Each row was made from one walk, in order. Every step used is in the known rows, and no mark comes twice. Write each row's walk.
Known rows:
risanal, sozu, milob, sote: [ 0.26  0.14  0.46  0.12  0.12  0.30  0.22 -0.21  0.02  0.08 -0.08  0.19
  0.24 -0.09 -0.22 -0.44 -0.18 -0.20 -0.24]
sote, risanal, milob: [ 0.28  0.67  0.05  0.11  0.61  0.10  0.16  0.09 -0.25  0.02 -0.25 -0.03
  0.09  0.18  0.08  0.00  0.41 -0.34  0.09]
budu, sozu, risanal, movodi: [-0.14  0.10 -0.09  0.00 -0.11 -0.01 -0.16  0.07 -0.18 -0.12 -0.52  0.27
 -0.06 -0.18 -0.14 -0.05 -0.17  0.29  0.12]
milob, movodi: [ 0.04  0.15 -0.06  0.21  0.29 -0.07 -0.30  0.21 -0.23  0.18 -0.16  0.00
  0.14 -0.24 -0.40  0.29  0.05  0.08 -0.39]
sote, risanal, sozu, milob, movodi: [ 0.26  0.21  0.02  0.38  0.48  0.26  0.07 -0.50 -0.06 -0.02 -0.13  0.25
  0.17 -0.04 -0.15 -0.18  0.13 -0.31 -0.22]
budu, sozu: [ 0.19  0.23  0.16 -0.13 -0.06 -0.06 -0.05  0.37 -0.05  0.34 -0.16  0.00
  0.20 -0.10 -0.32  0.32 -0.29  0.16  0.18]
sote, risanal, movodi: [-0.18  0.40 -0.03  0.06  0.38  0.17  0.04 -0.29 -0.45 -0.03 -0.19 -0.24
  0.01  0.09 -0.06 -0.13  0.43 -0.22 -0.01]
milob, movodi, sote: [-0.02 -0.01 -0.01  0.20  0.26  0.01 -0.01  0.16 -0.31  0.08  0.13 -0.28
  0.31 -0.19 -0.36  0.33 -0.15 -0.10 -0.61]
sote, risanal, sozu: [ 0.30  0.46  0.43 -0.09  0.64 -0.01  0.33 -0.28  0.00  0.18 -0.06  0.05
  0.20 -0.04 -0.16 -0.31  0.41 -0.38  0.03]
sozu, sote: [-0.09  0.67  0.24 -0.06 -0.20  0.12 -0.09  0.15 -0.24  0.64 -0.34  0.19
  0.00 -0.27 -0.38  0.12  0.24  0.30  0.32]
milob, movodi, sote, risanal, sozu, budu: [ 0.33 -0.09  0.17  0.33  0.83 -0.14  0.35  0.01 -0.11 -0.13  0.13 -0.18
  0.48  0.05 -0.05 -0.08 -0.04 -0.49 -0.57]
budu, sozu, milob, sote, risanal: [ 0.15 -0.05 -0.18  0.39 -0.13  0.39 -0.03 -0.20 -0.21  0.01 -0.20  0.10
  0.03  0.33 -0.17  0.40 -0.63 -0.16  0.14]
movodi, sote: [-0.02  0.30  0.34 -0.07  0.19  0.13  0.37  0.13 -0.26  0.29  0.07 -0.27
  0.34 -0.20 -0.27  0.09 -0.04 -0.17 -0.15]
milob, movodi, sote, risanal: [-0.02 -0.01 -0.16  0.34  0.47  0.05  0.04 -0.13 -0.38 -0.03  0.12 -0.29
  0.22  0.03 -0.27  0.41 -0.06 -0.35 -0.51]
budu, sozu, movodi, sote, risanal, milob: [ 0.30  0.38  0.02  0.19 -0.04  0.31  0.41 -0.07 -0.28 -0.08 -0.18  0.04
  0.17  0.23  0.05  0.32 -0.49 -0.03  0.15]
milob, sote, risanal: [ 0.05  0.16  0.09  0.22  0.42  0.08  0.06 -0.17 -0.35  0.04 -0.12 -0.15
 -0.02  0.30 -0.21  0.20  0.00 -0.43 -0.06]
sote, risanal, sozu, milob: [ 0.27  0.48  0.26  0.17  0.43  0.35  0.33 -0.54 -0.02  0.14 -0.18  0.26
  0.17 -0.04 -0.09 -0.36  0.22 -0.35  0.12]
sote, risanal: [ 0.06  0.52  0.07  0.11  0.50  0.11  0.13 -0.21 -0.26  0.25 -0.24 -0.01
  0.04  0.05 -0.20  0.13  0.34 -0.27  0.21]
sozu, budu: [ 0.24  0.46  0.32  0.12  0.55 -0.09  0.23  0.43 -0.10  0.36 -0.42  0.13
  0.33 -0.12 -0.06 -0.11  0.12 -0.02  0.22]

Which walk is each row?
[ 0.13  0.26  0.03  0.17 -0.14  0.32  0.38 -0.29 -0.27  0.09 -0.19  0.06
  0.12  0.12 -0.17  0.43 -0.56  0.00  0.25]
budu, sozu, movodi, sote, risanal
[ 0.06  0.20 -0.13  0.35  0.43 -0.01 -0.01  0.25 -0.25 -0.31 -0.41  0.29
  0.05 -0.22  0.00 -0.01  0.01 -0.03 -0.44]
sozu, risanal, milob, movodi, sote
[ 0.28  0.60  0.63 -0.10  0.15  0.15  0.39 -0.31  0.01  0.28 -0.30  0.38
  0.18 -0.36 -0.23 -0.44  0.05  0.15  0.07]
risanal, sozu, movodi
[ 0.11  0.57 -0.19  0.30  0.19  0.10 -0.25  0.12 -0.35  0.16 -0.29  0.14
 -0.08  0.11 -0.10  0.26  0.35  0.00 -0.03]
sozu, sote, risanal, milob, movodi
[-0.27  0.21  0.20 -0.13  0.07  0.21  0.24  0.02 -0.45 -0.02  0.10 -0.49
  0.30 -0.13 -0.11 -0.21  0.09 -0.10 -0.39]
risanal, movodi, sote
[ 0.11  0.34 -0.18  0.35  0.45 -0.07 -0.24  0.27 -0.18 -0.23 -0.64  0.50
 -0.10 -0.24 -0.03 -0.05  0.19  0.10 -0.26]
sozu, risanal, milob, movodi
[ 0.26  0.33  0.24  0.07  0.31  0.04  0.02  0.48 -0.25 -0.05 -0.13 -0.15
  0.13  0.19 -0.01 -0.03  0.00 -0.18 -0.28]
risanal, milob, sote
[-0.02 -0.13 -0.27  0.37 -0.21  0.46 -0.10 -0.27 -0.35 -0.23 -0.17 -0.08
  0.02  0.39 -0.08  0.19 -0.55 -0.13 -0.04]
budu, sozu, milob, sote, risanal, movodi
[ 0.25  0.27 -0.29  0.23 -0.09 -0.01 -0.36  0.35 -0.19  0.12 -0.20  0.10
 -0.01  0.22 -0.15  0.53 -0.13  0.12  0.04]
budu, sozu, sote, risanal, milob, movodi
[ 0.27  0.35 -0.06  0.20  0.42 -0.07 -0.24  0.54 -0.20 -0.03 -0.16 -0.02
  0.20 -0.08 -0.08  0.11  0.16  0.01 -0.47]
risanal, milob, movodi
[ 0.26  0.38 -0.21  0.35  0.66  0.00 -0.15  0.12 -0.30 -0.13 -0.17 -0.05
  0.08  0.20  0.02  0.20  0.31 -0.30 -0.28]
sote, risanal, milob, movodi
[ 0.08  0.40 -0.03  0.03 -0.23  0.08 -0.12  0.07 -0.18  0.44 -0.26  0.13
 -0.03  0.09 -0.30  0.46 -0.10  0.15  0.50]
budu, sozu, sote, risanal
[ 0.23  0.44  0.69 -0.11  0.11  0.23  0.65 -0.33 -0.05  0.18 -0.05  0.15
  0.34 -0.33 -0.19 -0.41 -0.12 -0.02 -0.13]
risanal, sozu, movodi, sote
[ 0.25  0.10  0.40  0.04  0.55 -0.01  0.24 -0.24 -0.11 -0.02  0.05 -0.13
  0.11  0.24 -0.20 -0.19  0.06 -0.51 -0.24]
milob, sote, risanal, sozu
[ 0.12  0.25  0.18  0.05 -0.33  0.27  0.32 -0.05 -0.23  0.21 -0.18  0.08
  0.22 -0.10 -0.27  0.36 -0.67  0.23  0.16]
budu, sozu, movodi, sote
[ 0.20  0.46  0.14  0.09  0.53  0.20  0.46  0.06 -0.32 -0.04  0.08 -0.31
  0.28  0.19  0.09  0.06  0.16 -0.50 -0.15]
movodi, sote, risanal, milob
[ 0.07  0.20  0.01  0.05 -0.02 -0.07 -0.08  0.18 -0.02  0.13 -0.57  0.47
 -0.05 -0.24 -0.26  0.18 -0.26  0.26  0.32]
budu, sozu, risanal
[ 0.18  0.57  0.64 -0.29  0.01 -0.01  0.14  0.08  0.06  0.54 -0.12  0.24
  0.19 -0.37 -0.35 -0.39  0.32  0.14  0.09]
risanal, sozu, sote
[-0.10  0.30 -0.11 -0.01 -0.31  0.14 -0.18 -0.01 -0.31  0.23 -0.21 -0.05
 -0.05  0.14 -0.20  0.23 -0.04  0.20  0.30]
budu, sozu, sote, risanal, movodi
[ 0.22  0.20  0.00  0.18  0.38  0.01  0.02  0.50 -0.28 -0.13  0.08 -0.27
  0.35 -0.05 -0.05  0.15 -0.03 -0.16 -0.68]
risanal, milob, movodi, sote
[ 0.17 -0.05  0.13  0.18  0.62 -0.03  0.21 -0.19 -0.18 -0.09  0.26 -0.24
  0.35 -0.04 -0.23  0.04  0.01 -0.46 -0.67]
milob, movodi, sote, risanal, sozu
